Every row comes from one small tree of marks. Brackets hold a mark, then the marks that hang from it, in the order of their numbers. Every link used is in the known rows. Which tree was each row made from?
Known rows:
[Q918 Q311 Q320 Q942]: [ -0.9  20.4  15.4 -16.7  39.4  32.7   4.8  17.8  20.8 -29.0   3.1   4.9
 -43.5 -21.6 -24.9 -10.4 -13.1  -1.6 -15.6 -29.6 -20.2]
[Q311 [Q918 Q792 [Q942 Q931]]]: [-24.7  -3.3  20.8  19.5  13.3  14.4  -2.0  31.4  21.7   8.7  -4.0  34.2
  -9.7 -19.1 -33.7   6.8   4.5 -10.4   8.0 -11.3 -32.4]
[Q320 Q250 [Q918 Q311 [Q942 Q931]]]: [ -5.7   5.9   3.2   9.9  31.6  49.1  -3.0 -10.6  17.7   0.1  -1.2  34.7
 -32.6 -27.9 -27.3  18.4   7.4  -5.1 -10.8 -25.9 -18.5]
[Q320 Q250 [Q918 Q311]]: [  6.6   3.2   0.6  11.8  13.2  44.2   3.0 -14.1  -0.5   4.4  -6.7  17.2
 -10.7   7.9 -11.4  14.1  14.9  -9.0  -3.9 -11.6   7.2]
[Q918 Q311 Q320 Q792]: [-20.9  12.4  26.2  -7.2  28.1  40.9 -10.8   3.2  10.3 -16.6   1.8   0.8
 -22.9  -2.5 -18.5   0.1   4.0   3.1  16.3  -3.6 -14.1]
[Q311 [Q918 Q792 Q942]]: [ -9.9  -8.8  16.2  24.5   2.8   9.7  18.2  43.0  22.7  -2.4  -5.6  21.3
  -4.0  -5.8 -24.9   3.6  -4.4 -16.6   1.4 -12.7 -15.8]
[Q320 Q250 [Q918 Q311 [Q792 Q230]]]: [  0.8  -7.0  12.8  23.0  13.3  54.4 -27.0 -20.5  20.1  19.5  -2.7  15.1
  -2.7  14.0  -5.2  17.5  16.2  -7.8   3.7 -18.8   6.1]
[Q918 Q320 Q942]: [ -0.4   1.2   0.3 -16.8  22.8  25.7   9.5  16.6  32.7 -20.7  13.6   5.3
 -31.1 -22.6 -23.2 -16.2 -18.3  -7.6 -19.3 -26.1 -31.4]
[Q250 [Q320 [Q918 Q792]]]: [ 12.0 -29.5  25.8  27.5 -29.1  50.0  -4.9   6.9  -2.6   6.1  20.5   5.3
 -29.3 -11.3   7.1  23.1  -9.3   4.2   9.1  10.6  14.8]
[Q918 Q311 [Q792 Q230] Q942]: [ -2.6   8.1  30.9  15.5  27.6  20.4 -24.5   9.3  21.2  -4.8  -4.2   6.8
 -26.2 -10.6  -5.7   9.8 -11.6   3.6   0.6 -27.8  -1.4]
[Q931 Q942]: [ -6.3  -6.5  -1.6   2.5   1.4  -1.4  -0.1  10.2   4.1  -2.4  12.8  28.4
  -2.1  15.8   3.9  12.4 -12.4  -1.7  -1.6  -6.3 -29.6]
[Q320 Q250 [Q918 Q942]]: [  9.2 -15.3 -15.0  13.7   3.4  34.7  20.4   4.6  25.3  -2.2   8.5  25.2
 -17.8 -14.0 -19.6  11.1  -1.6 -12.8 -19.5 -23.1 -10.8]
[Q311 [Q918 [Q320 Q250] [Q942 Q931]]]: [-16.9   6.9 -19.5  -1.7  30.4  46.3   7.3  23.6  48.9  14.6   4.7  30.1
   4.6 -13.3 -44.8 -16.8  16.7 -35.4 -15.9 -29.5 -67.6]
[Q311 [Q918 Q320 [Q942 Q931]]]: [-17.0   8.1   3.6  -9.2  31.1  33.2   1.3  26.4  37.0   4.5   5.4  28.3
 -19.6 -22.8 -43.1 -18.4  -1.3 -21.8 -19.7 -30.8 -51.0]
[Q250 [Q320 Q918]]: [ 26.2 -19.2   9.9  19.3 -22.8  43.1  -3.5   3.7  -6.7  10.4  19.7   4.1
 -30.8 -10.1  11.1  12.7 -14.3  -1.7 -12.2  -0.5  15.9]
[Q320 [Q918 Q311 Q792 Q942]]: [ -4.9  -5.7  40.7  18.5  17.2  38.6   7.2  11.7   7.5 -22.7  -0.1  21.6
 -55.7 -24.2 -18.1  26.5 -12.0   8.0  -0.3 -21.5  13.5]
[Q320 [Q918 Q311]]: [  7.3   5.1  23.2   8.3  16.3  31.7  -0.7  -9.9  -9.9  -7.3  -4.4  11.6
 -34.3  -2.7  -7.0  14.9   0.1   5.9  -8.8 -16.9  26.6]
[Q250 [Q320 [Q918 Q311 Q942]]]: [ 30.2  -1.1  30.4  22.7   4.0  48.7   4.5  18.3  -2.8 -13.2  11.8   8.4
 -65.5 -28.7  -2.5  15.2 -26.8   2.6 -21.1 -17.6  19.9]
[Q230 Q792]: [ -2.6  -3.2  18.2  -1.2  -3.6  -6.6   6.9  26.1  -0.2   8.8 -44.2  -1.8
   3.0   6.9   7.3  13.0  -4.9  -1.4  -5.6   6.5   0.2]
[Q311 Q918]: [  2.3   2.9   0.6  11.0   0.8   3.1   9.5  22.3   3.8  17.0  -8.0  14.5
  15.0  13.3 -13.2  -5.2   8.8 -19.4  -5.5  -9.4  -4.9]
[Q311 [Q918 [Q320 Q250] Q792]]: [-20.7  -5.3 -11.7  10.2   4.4  48.1   9.8  20.6  35.5  18.7   0.9  17.8
  29.0  22.5 -31.7  -9.8  27.0 -34.2  10.3  -5.7 -46.0]
[Q918 Q320 Q792]: [-21.1  -7.5  11.8  -7.8   9.0  34.2  -4.2   4.3  22.9  -9.1  11.3   0.3
 -10.1  -2.0 -15.0  -3.7   1.9  -2.3  12.4  -1.4 -23.6]

Which tree is each row?
[-10.4  -3.2 -11.0  11.4  11.1  53.0 -15.9  10.1  52.7  37.7   0.5  14.9
  37.1  28.8 -24.6 -17.1  25.0 -38.6   0.4 -24.3 -41.9]
[Q311 [Q918 [Q320 Q250] [Q792 Q230]]]
[ -9.5 -23.1  -1.3  21.8 -10.4  43.4   5.1 -10.4  12.8  10.5   5.7  19.3
   2.5   6.7 -11.9  21.7  16.8  -8.5  13.4   0.9  -5.7]
[Q320 Q250 [Q918 Q792]]
[-18.5  11.8  32.8   8.2  37.9  25.3 -42.7  -3.4  23.3   5.2  -3.8  16.3
 -31.1 -25.8 -14.5   8.6  -1.4   9.3   7.1 -23.4 -17.4]
[Q918 Q311 [Q792 Q230] [Q942 Q931]]
[ -4.7 -23.7   1.3  24.1  -4.6  40.6  19.2   6.7  27.8  -5.5   7.5  27.1
 -17.3 -13.1 -20.6  21.8  -0.3  -8.0   1.4 -15.6 -13.5]
[Q320 Q250 [Q918 Q792 Q942]]
[-32.3  14.7  31.9  -8.8  44.9  46.3 -17.2   6.0  26.5 -22.7   5.6  16.3
 -47.0 -36.8 -35.8   2.8  -5.0   6.6   8.4 -17.1 -39.2]
[Q918 Q311 Q320 Q792 [Q942 Q931]]
[-14.1  11.2  29.4  -5.4  34.3  41.1   2.4  21.0  26.1 -32.5   4.0   6.3
 -41.9 -22.1 -27.0  -1.9 -11.5   3.1   5.4 -18.4 -20.2]
[Q918 Q311 Q320 Q792 Q942]
[-16.9   9.0   8.0   0.7  31.9  52.1   7.4  16.8  37.6 -22.8   2.4  14.0
 -19.4  -9.7 -32.2   1.7   3.9 -13.1   7.8 -15.5 -39.7]
[Q918 Q311 [Q320 Q250] Q792 Q942]
[-14.2  -8.8 -12.8  -1.2  12.6  51.9 -26.4 -10.2  47.2  23.1  11.7   2.0
  22.8  14.8 -13.1  -9.8  18.2 -18.7   5.7 -15.0 -38.7]
[Q918 [Q320 Q250] [Q792 Q230]]
[-10.9   6.5  31.4  12.4  21.3  14.0   1.2  20.9   6.5 -26.6  -5.0   8.7
 -33.7 -19.9 -15.2  14.8  -8.7   9.1  11.2  -8.1  -2.0]
[Q918 Q311 Q792 Q942]
[ 19.1 -10.3  40.7  32.1  -4.8  61.7 -39.5  -4.9   2.5  18.3  10.0   1.1
 -35.8  -2.0  13.9  20.0  -7.3   4.1  -0.2 -11.0  24.9]
[Q250 [Q320 [Q918 Q311 [Q792 Q230]]]]
[ -4.7   6.3  26.6   2.5  33.7  36.4  -9.1  -5.1   5.2 -13.0   0.0  29.6
 -59.0 -36.8 -24.4  18.0 -10.0   6.9 -14.0 -27.4   0.2]
[Q320 [Q918 Q311 [Q942 Q931]]]
[ -0.1   3.2 -22.0   1.2  19.6  39.2  26.2  35.0  50.0   5.4   3.4  22.2
   9.3   1.5 -39.2 -20.1   7.6 -40.3 -23.2 -30.9 -50.5]
[Q311 [Q918 [Q320 Q250] Q942]]
[ 15.3 -12.8  44.2  33.8  -0.2  57.4  -2.3  22.6  -0.2 -17.2  11.5  11.1
 -64.7 -30.6  -3.9  26.7 -23.4   6.9  -1.0  -8.8  15.8]
[Q250 [Q320 [Q918 Q311 Q792 Q942]]]
[-32.4  -4.4  -7.0  -6.2  23.7  51.1  -4.8   2.7  48.1  -0.4  14.6  19.7
  -9.8 -25.9 -37.7  -0.5   9.6 -10.4  10.8  -9.2 -65.5]
[Q918 [Q320 Q250] Q792 [Q942 Q931]]
[ 12.3   2.5   3.0  14.8  20.5  42.0  14.3   2.4  15.0 -12.2  -2.2  23.5
 -31.4  -9.8 -22.4  15.9  -0.5 -12.3 -17.2 -28.1  -1.4]
[Q320 Q250 [Q918 Q311 Q942]]
[-22.0 -22.2   2.4  17.5   6.6  47.9   0.6  -2.6  27.4   5.0  12.0  36.2
 -19.4 -30.4 -30.0  24.9   8.8  -7.7   6.2 -14.3 -31.2]
[Q320 Q250 [Q918 Q792 [Q942 Q931]]]
[ -1.1  -7.3  17.7  25.9   8.8  13.6  -9.0  31.5  37.2  19.0  -4.4  19.5
   2.3  -0.4 -16.7  -3.6  -6.0 -19.5  -9.2 -31.2 -14.5]
[Q311 [Q918 [Q792 Q230] Q942]]
[ -4.0   5.5 -23.9  -1.1  12.9  40.3  14.5  17.1  34.0  18.6   0.0  14.4
  27.1  22.0 -30.9 -20.4  23.8 -38.9  -9.5 -15.6 -44.6]
[Q311 [Q918 [Q320 Q250]]]
[ -7.2 -12.1 -11.0   9.2  14.4  41.0   1.9  -8.8  26.3   8.3   8.5  34.6
 -21.5 -29.0 -25.1  13.6   5.7 -10.2 -14.8 -23.5 -27.5]
[Q320 Q250 [Q918 [Q942 Q931]]]
[-19.5  -6.8 -12.8  -2.8   4.0  46.8   2.8  -1.8  29.2   1.2  11.4   3.9
  14.7   8.5 -20.2  -3.3  19.6 -15.3  16.9   3.9 -40.2]
[Q918 [Q320 Q250] Q792]
[-27.0  10.3  34.4   8.2  32.9  21.5 -15.0   7.3   6.7 -16.0  -3.9  20.7
 -36.5 -33.2 -22.4  18.0  -2.7  13.1  18.6  -5.7 -19.2]
[Q918 Q311 Q792 [Q942 Q931]]
[ 11.9   1.3  25.2   8.6  23.5  32.7   8.2   6.5   4.5 -22.1  -2.2  19.3
 -54.2 -21.8 -15.3  14.8 -17.6   3.9 -21.8 -30.6  15.8]
[Q320 [Q918 Q311 Q942]]
[-21.1  11.1   4.4  -4.0  25.0  52.0  -5.9  -0.2  19.9  -5.3   0.5   4.6
   1.2   9.7 -23.0   0.9  19.9 -11.2  19.7   1.1 -31.1]
[Q918 Q311 [Q320 Q250] Q792]
[-17.5  -3.5  19.1  22.6  19.5  21.2 -27.4  19.6  38.9  30.8  -2.0  30.1
  -1.8 -14.8 -26.8  -1.3   4.8 -13.5  -1.7 -31.0 -31.0]
[Q311 [Q918 [Q792 Q230] [Q942 Q931]]]
[-11.2   4.2   6.4  10.1  19.6   7.2   2.6  27.6  18.4  12.0  -4.4  30.7
  -8.7 -22.9 -28.3  -3.9   1.0 -15.1 -12.3 -21.8 -30.5]
[Q311 [Q918 [Q942 Q931]]]
[ -2.2   0.7 -24.1 -10.8  19.0  36.2  15.2  12.9  44.1 -10.5  11.9   8.3
  -5.2 -11.2 -27.1 -13.5  -1.6 -21.8 -16.0 -23.3 -46.2]
[Q918 [Q320 Q250] Q942]
[-10.8  12.3   1.9  -2.0  31.1  58.0 -32.6 -12.9  33.6  13.7   0.3   2.3
   7.1  15.9 -16.8  -5.8  19.0 -15.7   9.2 -18.8 -28.7]
[Q918 Q311 [Q320 Q250] [Q792 Q230]]
[ -0.1 -25.6  29.7  27.5 -10.1  53.6 -12.1  12.3   9.8   3.2  24.9  20.8
 -54.4 -45.8  -9.9  24.6 -17.2   7.6   1.9  -2.6 -11.7]
[Q250 [Q320 [Q918 Q792 [Q942 Q931]]]]
[ -0.9 -22.9  -2.0  23.3  -4.2  47.5 -18.6 -20.2  29.2  30.3   7.2  15.8
  12.3  13.1  -1.9  14.3  15.8 -14.7   0.6 -16.1  -3.1]
[Q320 Q250 [Q918 [Q792 Q230]]]
[ -9.9  -6.4  14.0  21.6   8.0  49.4   0.5 -10.5   1.4  -0.3  -2.8  20.4
  -7.8   8.7 -13.9  27.0  18.1  -5.5  15.7  -1.0   5.1]
[Q320 Q250 [Q918 Q311 Q792]]
